(in the rows, 128 means zero)
Known rows, with every way that one mark hangs from another
J_687{J_304}: [139 146 113 155 127 119  86 145 156 132 131 142 153 146 100 109  91  99
 133 104 152 133 114 171 137 106 135 143 151 148 109 130 166 165 123 176
 129 159 105 111  83 165 153 112 157  72 166 154 143  85  97 114 155  80
 111]
J_198{J_304{J_213}}: [150 155  93 172 143  75 107 156 152  93 114 141 167 131 115 185 112  86
  82 127 126 151  74 123 174 121 153 153 131 146 125 182 164 118 110 163
 103 136 115 127  98 118 193 134 152  82 168 136 132 117 144  95 158 104
  63]
J_734{J_304{J_78{J_722} J_198 J_690}}: [ 83 139 149 122 118 154 134 114 124 121 107 117  97 152 139  92 105 127
 129 100 139  88  87 136  98 130 195 173  96 173 159 141 163 135 118 143
 170 174 130 145  90  65 149 136 139  69 111  79 127 101 181 113 100  99
 122]
J_722{J_78{J_304{J_444 J_690 J_734}}}: [114 171 100 130 125  87  95 144  70 141 144 166 137 142  31  79  94 159
  71 149 111  96 122 141 123 112  89 151 135 131 122  75  80 162 121 142
 147 121 102 144 103 102 162  63 126  71 130  84  68  67 197 121 113  42
 123]
J_213{J_304{J_687}}: [147 120 139 128 140  96 127 152 160 119 121 176 133 118 127 105  82  88
 132 134 112 152 166 167  91 123 163 134 130 117 113 142 170 129 157 166
 112 151 111 107  91 147 153 167 119  76 191 149  98 129 131  94 135 142
  87]
J_699{J_863}: [152 130 139 165 148  98 106 167 146 136 107 138 114  80 116 132  91 104
 118  84 143 141  69 127  90 110 177 148 122 159 168 153 169 181 121 191
 122 158 112 137 109 152 169 117 143  41 146 171 123  82 116 119 115  91
  99]
J_304{J_78{J_49} J_198 J_213 J_687}: [ 86 125 137 120 129 106 173 160 149 105 110 162  87 104 151 141 149 113
 100 107  96 147 130 151 117 167 158 178  80  90 110 214 189 102 137 130
 107 146 113 136 181 141 149 175 162  91 146  91 162 121 182 102 153 173
  62]
J_444{J_304{J_734}}: [ 87 127 168 134  82 115  82 134 160  94 110 160 138 136  89 134 115 125
 107 125 150  98 105 115  87  95 126 104 150 176 121  97 135 125 116 161
 119 128  94  97  98 151 173  88 112  71 139  99 102 110 108 102 122  83
 136]
J_687{J_304{J_444 J_690}}: [133 171  90 115 121 126  98 158 118 131 133 100 145 165  48  75 116 120
 111 129 100 121 128 150 156  95 103 183 141 143 108 121 126 167  95 160
 144 150  95 121  78 121 160  47 155  89 145 135 103  74 165 109 113  53
 146]
J_687{J_304{J_78 J_198 J_213 J_734}}: [ 92 112 140 131  98 111 144 152 125  60 109 166 128 144 104 104 134 117
 103 122 152  92 133 124 136 151 124 109 147 119 136 206 149 122 136 139
 127 140 102 138 147 117 140 101 144 105 137  75 188  87 140  95 152 141
 111]
J_734{J_304{J_78 J_198}}: [ 97 121 150 138  92 109 121 104 146 116  95 142  89 143 155 112 100 114
 132  68 140 103  94 161  91 149 204 147 130 140 149 153 182  99 109 143
 138 172 132 131  95 124 154 141 121  86 121  93 146 102 138 110 141 138
  86]
J_734{J_304{J_198}}: [129 138 134 142 113 123 116  87 178 124  94 153 127 143 158 132 100 111
 126  63 154 132  82 140 113 138 189 146 130 153 140 140 186 110  88 138
 123 172 150 139  75 150 151 134 104  68 130 120 142 117 108  97 149 118
  88]
J_213{J_304{J_78 J_690}}: [121 154 160 128 116 101 108 178 117 136 137 137 108 108  89 102  84 105
 138 122  87 114 167 161 109 105 154 146 106 133 179 124 146 125 158 168
 148 143 121 117  96  76 198 144 159  92 131 138 101  85 187 105  93 108
 123]
J_78{J_49 J_304{J_687 J_690 J_734}}: [104 135 115 124 110 133 147 146  90 138 133 198 169 139  75 116 151 158
  94 132 116 121 110 180 138  90  95 191  92 113 126  81 148 144 127 134
 140 101 110 146 179 108 157 126 142  72 153  98  88  96 174 149 159  47
 126]
J_444{J_304{J_198 J_213 J_687 J_734}}: [101 108 168  86 104 116 153 116 173  73  78 180 120 121 132 139 133 125
  82 130 139 107 129  78  79 146 117 109 135 148  94 171 165 103 131 120
  88 105 100 120 149 150 140 112  92  93 154  63 121 139 132  75 142 167
 102]
J_213{J_304}: [146 139 141 155 125  92  96 158 166 110 132 162 145 114 116 121  75  98
 145 123 125 166 126 154 112 110 154 124 124 140 146 130 172 132 147 178
 109 152 122 100  63 143 186 146 134  58 164 163 108 119 115 100 128 132
 117]
J_444{J_304{J_78 J_690 J_734}}: [ 62 144 184 109  67 118  92 157 110 111 105 135 109 136  66 107 119 144
 106 125 119  52 147 132  81  95 123 117 136 176 158  95 116 111 138 161
 148 112  77 103 135  86 187  79 137  99 113  66  91  90 177 117 103  68
 158]
J_722{J_78{J_304}}: [146 167  98 165 144  83  72 132 106 167 138 188 144 152 112 133  46 129
  84 119 153 143 108 174 118 122 157 157 120 127 129 108 164 154 136 160
 126 129 117 147  78 154 161 138 163  37 148 140 129  78 117 139 142  82
  83]
J_304{J_687 J_690 J_734}: [103 122 150  99 115 118 150 134 124 109 134 150 139 133  69 101 146 119
 102 142 126  92 143 138  81 120 120 158 124 152 116 123 100 161 145 136
 143 147 114 122 150  96 148 106 109  76 177 100 106 114 164 124 134  61
 134]
J_734{J_304{J_78 J_198 J_213 J_444}}: [106 141 121 122 105 104 143 146 140  78  73 117  83 147 142 102 123 112
  98  81  80 107  86 103 130 141 163 147 138 139 125 182 167 103  92 138
 121 157 110 125 111 142 167 100 112 106 100  72 143 111 200  72 109 154
  77]
J_690{J_863 J_931}: [119 144 138 147 151  97  88 121 154 148 138 150 138 122 131 168 143  95
 148 109 189 128 112 139 109  84 189 137 102 126 115 134 125 143 123 151
 104 110  94  94 113 178 174 153 151  97 173 190 126 101 101 122 104  85
 115]
J_687{J_304{J_734}}: [109 123 128 152 106 111 100 148 145 102 139 157 169 151  82 101 108 106
 119 129 164  95 115 155 134 107 113 113 161 144 106 128 130 164 129 162
 146 157  93 109  96 148 147  90 131  84 166 117 152  91 100 116 156  73
 135]
J_687{J_304{J_198 J_690{J_931}}}: [136 138 132 116 111 147 110 111 113 168 127 140 143 128 113 116 160  92
 149  90 173 115 148 173 151 125 159 151 101 121 137 151 175 121 113 113
 147 126 111 127  93 112 138 106 149  79 174 142 153  81 116 123 120 108
 136]
J_931{J_690}: [140 127 105 190 108 118 128 140 137 129 127 145 121  95  98 157 107  92
 106  92 140 150  88 125  99  87 187 146 130 177 101 129 165 167 102 145
 138 150 139 114  81 131 146 137 145  40 187 139 101 120 105 134 122  86
 130]
J_444{J_304}: [107 148 156 141 111 120  84 134 165 126 102 131 126 133 108 140  87 112
 119  96 139 127  95 132  89  94 153 133 139 179 122 100 171 124 105 176
 102 131  88 100  80 169 182 111 146  69 143 135 108 100 104 111 122 100
 116]
J_863{J_699}: [143 128 126 164 133 110 106 126 116 130 158 145 131  93 138 132 106  99
 120 121 144 149  75 136  88 102 190 137 125 159 128 125 155 160 108 171
 114 163  94 117 107 133 167 142 142  53 126 123 133 104  94 118 145  79
  90]
J_687{J_304{J_444 J_734}}: [ 97 127  96 129 106 114  86 159 139  97 135 137 157 156  55  47 119 115
 116 145 139  85 111 152 135  93  88 118 163 133  83 124 110 162 117 161
 136 154  83 100  97 149 134  48 117 102 146 109 113  83 133  97 142  62
 139]
J_734{J_304{J_78 J_213}}: [118 142 122 141 123  91 116 147 143  68  80 122 114 151 137 134 108 110
 108  70  99 122  86 110 122 127 176 147 137 153 148 147 165 124 103 169
 142 144 103 100 114 143 197 115 149 106 106  97 169 120 178 100 113 117
  94]
J_722{J_78{J_49 J_304{J_198 J_734}}}: [100 145 113 171 120 104 113 118  95 155 145 228 165 119 110 137  87 160
  85 127 156 123 105 181 130 155 119 123  87  99 136 138 165 104 121 118
 117 135 126 175 108 142 141 148 130  52 142  89 127  83 123 130 179 101
  73]
J_198{J_304}: [141 140 115 170 131  86  80 144 153 142 126 154 155 135  96 153 110  90
 110 130 151 133  74 170 152 123 160 143 146 150 134 150 151 119 114 160
 122 155 115 129  62 115 174 143 143  65 171 151 104  91 128 121 183  78
  75]
J_304{J_690 J_734}: [105 141 136 131 101 119 124 153 132 106 145 136 141 124  58 118 131 112
 104 132 136  95 122 126 102 102 118 150 136 166 145 111  93 163 114 145
 140 148 121 124 121  81 182  96 130  63 148 109 115  95 143 127 136  46
 151]
J_690{J_863}: [120 150 133 148 152  91 108 124 179 129 121 156 138 130 114 165  87 118
 123 128 160 128  83 132 108  91 167 158 120 136 119 128 127 165 120 162
  96 145 105 127 106 172 181 144 157  87 162 182 115  96 110  94 130  64
 107]
J_734{J_304}: [134 146 119 157 118 118 104 112 165 112  95 133 142 147 121 124  97 110
 124  64 121 132  77 138 119 114 183 149 140 172 121 109 171 138  96 165
 135 162 127 106  75 169 177 122 122  74 136 136 137 120 119 117 133  84
  97]
J_690{J_304{J_78{J_49} J_687} J_863}: [ 93 166 157 116 161  68 120 137 144 158 128 162 114 144 148 177 119 159
 131 115  93 146 136 212  77  94 161 194  87  96  79 134 150 125 156 152
 118 128  70 110 161 191 143 187 188 148 148 142 116 101 171 111 139  89
  65]
J_931{J_690{J_863}}: [135 151  97 180 143 107 137 114 142 138 128 157 136 110  93 185  84 103
 108 102 147 137  81 114 106  57 188 150 109 173  95 140 138 175  99 135
 127 127 126 114  98 153 144 148 169  72 196 162  98 109 104 104 112  61
 130]
J_690{J_304{J_444} J_931}: [141 150 135 119 126  80  62 148 138 149 136  99 128 133 141 116 168 106
 148  81 125 163 117 162  94  87 149 142 135 144  79  94 139 125 111 145
 118 108  76  70  77 162 170  90 117  98 149 145  82 123 154 111  96  94
 104]
J_931{J_690{J_304 J_863{J_699}}}: [171 154 116 186 163  78 125  80  96 165 150 167 132 118 154 198  94 135
 123 104 123 194  69 118  66  44 206 147 106 172  79  97 151 171 116 138
 122 109  92 105  91 151 147 168 163  99 154 142 112 114  79  94  99  56
 106]

Rows
[148 143 116 117 147 115 153 131 167  72  71 136 134 153 148 137 126 118
 101  77 101 145 117  93 116 137 160 166 134 157  97 140 178 145 108 158
 131 146 118 107 128 170 164 127 122  93 147 110 158 154 158  88 128 123
  81] -> J_734{J_304{J_213 J_687}}
[112 157 170 120 104 143  67 126 132 160 109 113 130 118 100 143 152 112
 136  97 143 122 131 135 105  90 153 138  97 165 138  82 165 115 114 144
 125  84  80  75 100 128 195  94 148  85 142 142 102 103 149 128  77  84
 141] -> J_444{J_304{J_690{J_931}}}
[122 134 133  98 121  68 143 150 144  63 124 133 113 143 131 125 149 123
  92 117  96 148 105  90 104 140  92 132 154 145  93 156 128 122 119 111
  83 128 104 117 118 137 157  80 103  96 116  77 111 132 153  68 128 142
  99] -> J_690{J_304{J_198 J_213 J_444 J_734}}
[142 151 137 102 137  64 124 147 162 100 110 122 106 145 146 143 130 115
  96 100  91 182 107  99 107 143 125 169 138 140  92 161 163 120 101 114
  85 128 107 109  99 156 168 103 124  90 117 111 114 122 151  64 125 155
  90] -> J_690{J_304{J_198 J_213 J_444}}
[135 139 133  80 137  73 145 157 144  60 116 137 119 163 115 111 159 124
  78 136  79 141 127 102  75 119  84 144 162 149  49 126 112 152 138 136
 108 116  81  92 152 166 146  76  98 122 144  78  98 148 194  76 114 108
 104] -> J_690{J_304{J_213 J_444 J_687 J_734}}
[116 111 124 140 115  93 114 135 134  99 143 173 163 140  85 127 146 109
  95 159 147  87 108 175 111 123 127 138 148 135  97 158 129 136 144 165
 141 149  99 141 117  99 125 141  93  94 199  87 100 121 137 112 177  77
  72] -> J_198{J_304{J_687 J_734}}
[136 152 169 121 149  69  97  88 164 174 137 165 133 132 183 186 147 109
 152  84 173 153 114 156  78 101 190 144 107 121 104 145 160 108 131 117
  95 103 101 107  99 179 160 162 133 105 164 168 134 115  90  92 118 126
  93] -> J_690{J_304{J_198} J_863 J_931}
[106 165 166 108 131 116 108  92 164 168  84 154 114 138 111 181  99 139
 114 116 140 106 108 115  97  97 160 157  95 160 147 133 164 110 117 119
  83 115 108 144  99 134 174 128 153  88 140 147  94  80 119  87 109  94
 127] -> J_444{J_304{J_198 J_690{J_863}}}
[150 155 117 143 119 120  96 134  89 170 133 160 150 128 102 133 152 110
 142  86 162 134 102 170 139  78 166 187 107 131 160  72 162 147 117 133
 144  75 103 111 116 103 187 119 150  59 152 167  98  90 140 150 114  70
 133] -> J_78{J_304{J_690{J_931}}}
[ 38 141 158 161 119 146  83 162 148 124 127 140 125 138 136 129  96 122
 131 127 145 113  75 158  84  80 162 140  88 173 122 120 169 123 131 186
 136 138  52  83 103 149 168 149 188  75 107 104 102 102 168 129 122  96
 106] -> J_444{J_304{J_78{J_49 J_722}}}
[110  96 114  97 107 105 145 114 122 124 122 204 114 143 117  66 137 115
 101 142 157  93 106 162 107 114 125 161 150 104  95 132 141 134 130 120
 111 123 108 156 148 128 104 106  73  83 168  86  78  92 152  95 162 123
 106] -> J_78{J_304{J_198 J_444 J_687 J_734}}
[145 147 138  89 139  85 108 143 158 136 134 114  97 155 122 101 128 114
 107 111  92 150 125 166  57 115 126 191 150 143  54 113 146 145 129 148
 107 147  87  94 110 163 138 109 118  99 164 127  79 126 163  98 119  99
  91] -> J_690{J_304{J_444 J_687}}
[101 124 176  82 109 109 151 135 159 103  66 154  78 136 158 144 118 111
  92 107 114 100 145 121  70 154 171 138 121 136 118 193 196  89 143 132
  90 121  87 126 161 146 147 148 140 105 144  82 137 122 162  86 129 193
  87] -> J_444{J_304{J_78 J_198 J_213 J_687}}
[166 162 125 168 146  68 127 105 142 157 128 161 139 136 136 203  86 128
 125  94 126 164  81 133  88  51 190 168 124 174  76 100 149 166 121 131
 129 107 115  98  86 162 148 150 174  94 185 158  94 115  98 106 107  71
 116] -> J_931{J_690{J_304 J_863}}
[123 152  82 144 131 111 130 160 134 121 117 167 134 114 134 139 127 125
  93 101 104 186  53 125 178 112 117 191  97 100 125 148 199 107  82 124
  70 105 112 137 135 165 178 109 149  71 124 119 103  91 173 101 152 147
  80] -> J_78{J_49 J_304{J_198 J_213 J_444}}
[159 137 152  87 157  77 167 123 165 101 107 150 109 139 173 166 131 110
  93  98 101 186 129 122  77 168 152 174 134 131  92 173 197 122 133 115
  95 134 122 131 136 154 152 158 124  86 154 112 143 146 134  81 150 165
  78] -> J_690{J_304{J_198 J_213 J_687}}
[ 68 151 134 154 146 142 118 198 105 132 154 139 129 117 105 110  94 124
 153 154 100 140 124 166 125  91 150 158  51 134 169 124 149 135 161 187
 162 150 101 106  90  75 186 158 195  78 130 120  81 104 208 118  93  86
 117] -> J_213{J_304{J_78{J_49 J_722} J_690}}
[142 165 119  98 143 134 170 121 142  79  78 121 127 159 109 140 132 127
  95  85  72 138 128  98 123 122 144 194 110 158 116 116 161 149 104 142
 143 132 121 116 129 133 186 108 131  97 131 107 141 147 193 101 103  99
  96] -> J_734{J_304{J_213 J_687 J_690}}
[109 138 120  88 109 101 162 165 136  67 121 110 110 122  78 102 155 118
  74 129 104 104 112  56 126 136  92 148 127 141 128 168 102 132 100 104
 106 127 126 141 137  86 178  53 104  86 116  72  97 115 190  79 107 109
 135] -> J_304{J_198 J_213 J_444 J_690 J_734}
[141 179  81 160 168 101 147 154 108 130 119 200 157 140 126 171  87 150
  58 124  90 184 129 150 140 133 110 188  76  97  90 135 196 142 138 141
 106 101 104 140 141 190 156 158 169  79 155 120 150 113 175 133 151 112
  53] -> J_722{J_78{J_49 J_304{J_213 J_687}}}
[ 92 136 162 141 145 104  70 154 114 125 160 116 110 147 176 134 144  96
 171 104 173 128  99 170  55  93 195 133 106 163 108 112 139 144 167 165
 151 124  59  52 101 118 156 148 164  88 140 125 115 120 168 120  94 103
 104] -> J_690{J_304{J_78{J_722}} J_931}
[156 181  84 164 167  79 103 146 111 125 126 182 141 142 129 167  56 133
  67 113 124 169 108 125 142 143 135 147 127 120 128 125 169 159 121 148
 102 110 112 144  98 158 181 130 165  48 138 136 155  91 145 119 137 104
  84] -> J_722{J_78{J_304{J_213}}}
[137 127  92 115 132 103 103 137 130 138 124 167 123 149 104  77 104 113
 100 133 126 136  86 178 117  91 144 204 146 120  87 107 161 157 117 151
 105 116  93 121 130 161 131 107 116  74 183 134  74  95 155 109 143  95
  91] -> J_78{J_304{J_444 J_687}}
[ 72 123 137  76 102 107 144 175 103 105 143 124  75 139  57  52 172 121
  83 156  93  49 161 154  73 104 114 158 136 134  99 137  69 147 144 146
 152 149  87 113 169  73 139  86 112 122 142  68  74  95 236 115 112  69
 138] -> J_304{J_78 J_444 J_687 J_690 J_734}
[ 91 128 141 138 127 108 123 172 141 129 129 182 121 109 115 112 101 109
 144 135  81 145 159 229 110 121 151 145  71  99 115 158 186  97 168 171
 128 151  93 106 121 145 158 188 160 103 164 119 104 117 177 118 138 156
  77] -> J_213{J_304{J_78{J_49} J_687}}
[ 98 141 134 103  93 126 125 126 118 133  94 107  74 146 105  78 128 124
 117  78  79  73 105 148 119 133 168 168 118 136 147 139 140 103  99 129
 149 166 122 138  90  93 158  84 109 109  95  70 104  86 208 103 101 103
 111] -> J_734{J_304{J_78 J_198 J_444 J_690}}
[ 53 165 164 127  90 134  90 162 125 149 104 121 114 117  88 150 113 147
 122 100  80 108 109 172 122  89 133 170  88 144 152  93 163  97 123 162
 142 113  79 106 128 122 200 129 198 103 106 104  96  79 186 147 110  76
 123] -> J_444{J_304{J_78{J_49} J_690}}
[104 129 105 109 113 104 142 147 141  57 118 142 139 143  91  81 142 116
  87 133 135 107 110  92 157 133  84 119 161 128  93 187 130 149 103 133
 110 133 107 126 110 148 137  50 115 105 146  78 148 100 138  63 144 123
 120] -> J_687{J_304{J_198 J_213 J_444 J_734}}
[132 155 102 132 128 104 131 172 105  83 114 176 157 138  64 130 133 134
  79 121 124 136  91  91 153 103 100 173 131 143 173  88 120 158 115 126
 129  82 102 142 157  91 208  84 146  62 121 107 120  96 177 111 122  66
 143] -> J_78{J_304{J_213 J_690 J_734}}
[ 80 127  80 151 143 149 113 140 130 134 153 170 147 134 143 102 109 122
 126 140 160 153  31 166 145  91 140 199  85 120 118 124 177 134 104 143
  96 133 102 137  87 145 138 127 152  44 129 122  66  83 156 113 153 105
  95] -> J_78{J_49 J_304{J_198 J_444} J_722}
[121 159 143  90 161 106 139 122 150 151 122 141 120 143  87 143 108 127
 105 130 119 106 140 130  93  89 161 199 105 129 115 136 114 170 136 140
 116 137 108 135 139 135 150 147 160 107 176 166 102 102 158 110 119  58
 115] -> J_304{J_687 J_690{J_863}}
[ 96 164  99 184 128  85 110 190 127  97 123 140 141 120 104 182 131 109
 104 125  92 137  81 160 196 127 136 161  95 115 143 187 172  97 113 169
 123 128  98 125 118 125 192 161 184 120 140 116 138 103 190 116 173 107
  51] -> J_198{J_304{J_78{J_49} J_213}}
[131 149 104 100 127 109 104 137  97 155 133 113 133 130  76 102 202  88
 123 140 109 109 142 182 144 100 137 168 111 125  91 145 125 124 124 143
 147 110  91 106  94  80 132 106 114 118 193 129  51 109 210 120 107  76
  90] -> J_198{J_304{J_444 J_687 J_690{J_931}}}
[133 131 136 165 165 108  96  89 109 155 157 153 137  94 159 169 137  99
 154 116 178 147  84 126  86  79 211 122  95 128 110 130 135 147 119 163
 103 114  69  95 124 165 173 159 153  98 144 173 132 111  84 110 106  76
  88] -> J_690{J_863{J_699} J_931}
[ 92  99 188  90  85 127 133  97 175 116 105 176 119 131 118 118 130 130
 103 136 166  85 127 138  57 132 142 117 140 149  95 142 159 104 142 126
 101 132  98 120 130 140 115 123  78  79 169  74 102 118 114  87 148 142
 112] -> J_444{J_304{J_198 J_687 J_734}}
[108  96 146  90 110  89 133 156 134 134 122 161  61 118 131  62 107  94
 130 139  98 107 171 185  80 142 167 138 112 100 110 190 170 101 164 144
 106 154 105 127 109 112 127 149  99 106 163 104  78 104 175  82 120 191
  74] -> J_213{J_304{J_78 J_198 J_444 J_687}}
[117 131 168 103 111  68  81 134 112 155 132 109  71 127 163 112 167  88
 155  78 123 128 131 189  78 128 169 148 122 117  96 150 160  90 131 113
 121 117  80  88 102 127 146 121 115 112 136 104  96 101 161 106 111 146
  95] -> J_690{J_304{J_78 J_198 J_444} J_931}
[133 161 138 146 164 124 106  96  81 167 158 132 133 103 127 172 151 111
 150 119 160 138 119 120  95  77 195 142  72 138 126 106 115 154 113 142
 116  98  74 110 127 126 184 137 163  94 138 162 114  95 121 113  74  42
 110] -> J_304{J_690{J_863{J_699} J_931}}
[125 143 116 153 109  94 104 148 110 110 143 145 171 135  46 133 137 119
 100 157 136  89 108 155 155 112 114 141 139 160 147 119 102 127 114 151
 142 143 124 149 101  50 175 110 119  78 159  94  86  98 159 116 159  32
 110] -> J_198{J_304{J_690 J_734}}
[144 157 163 114 164  73 100  98 157 165 130 155 130 148 170 175 154 109
 149  99 142 148 140 176  56  90 172 151 111 121  65 117 140 143 151 135
 113  99  70  87 135 190 145 168 135 124 205 170 116 132 124  99 107  94
  91] -> J_690{J_304{J_687} J_863 J_931}
[ 86 130 192  95  78 133  81 125 116 169 104 121  87 108 124 136 157 108
 142  85 148  83 152 155  96 113 178 126  99 147 162 138 176  73 134 115
 134  92  92 102 114  93 173 123 143  96 133 105 104  83 163 123  82 135
 126] -> J_444{J_304{J_78 J_198 J_690{J_931}}}
[114 115  89 119 131  76 130 160 131  54 119 141 151 148  70 106 162 105
  59 169 103 101 112 113 146 122  89 123 152 129  62 180  98 135 123 156
 110 121  85 112 131 116 139  95  91 123 177  69  85 129 208  75 146 107
  77] -> J_198{J_304{J_213 J_444 J_687 J_734}}
[131 171 105 109 142 113 136 183 139  87 123  86 116 127  69 118 135 104
  73 122  78 136 104  78 141 118 107 182 118 161 124 135 116 158  88 144
 101 129 115 109 110 116 201  59 147  83 121 129  98 114 194  98 102  78
 125] -> J_304{J_213 J_444 J_690}
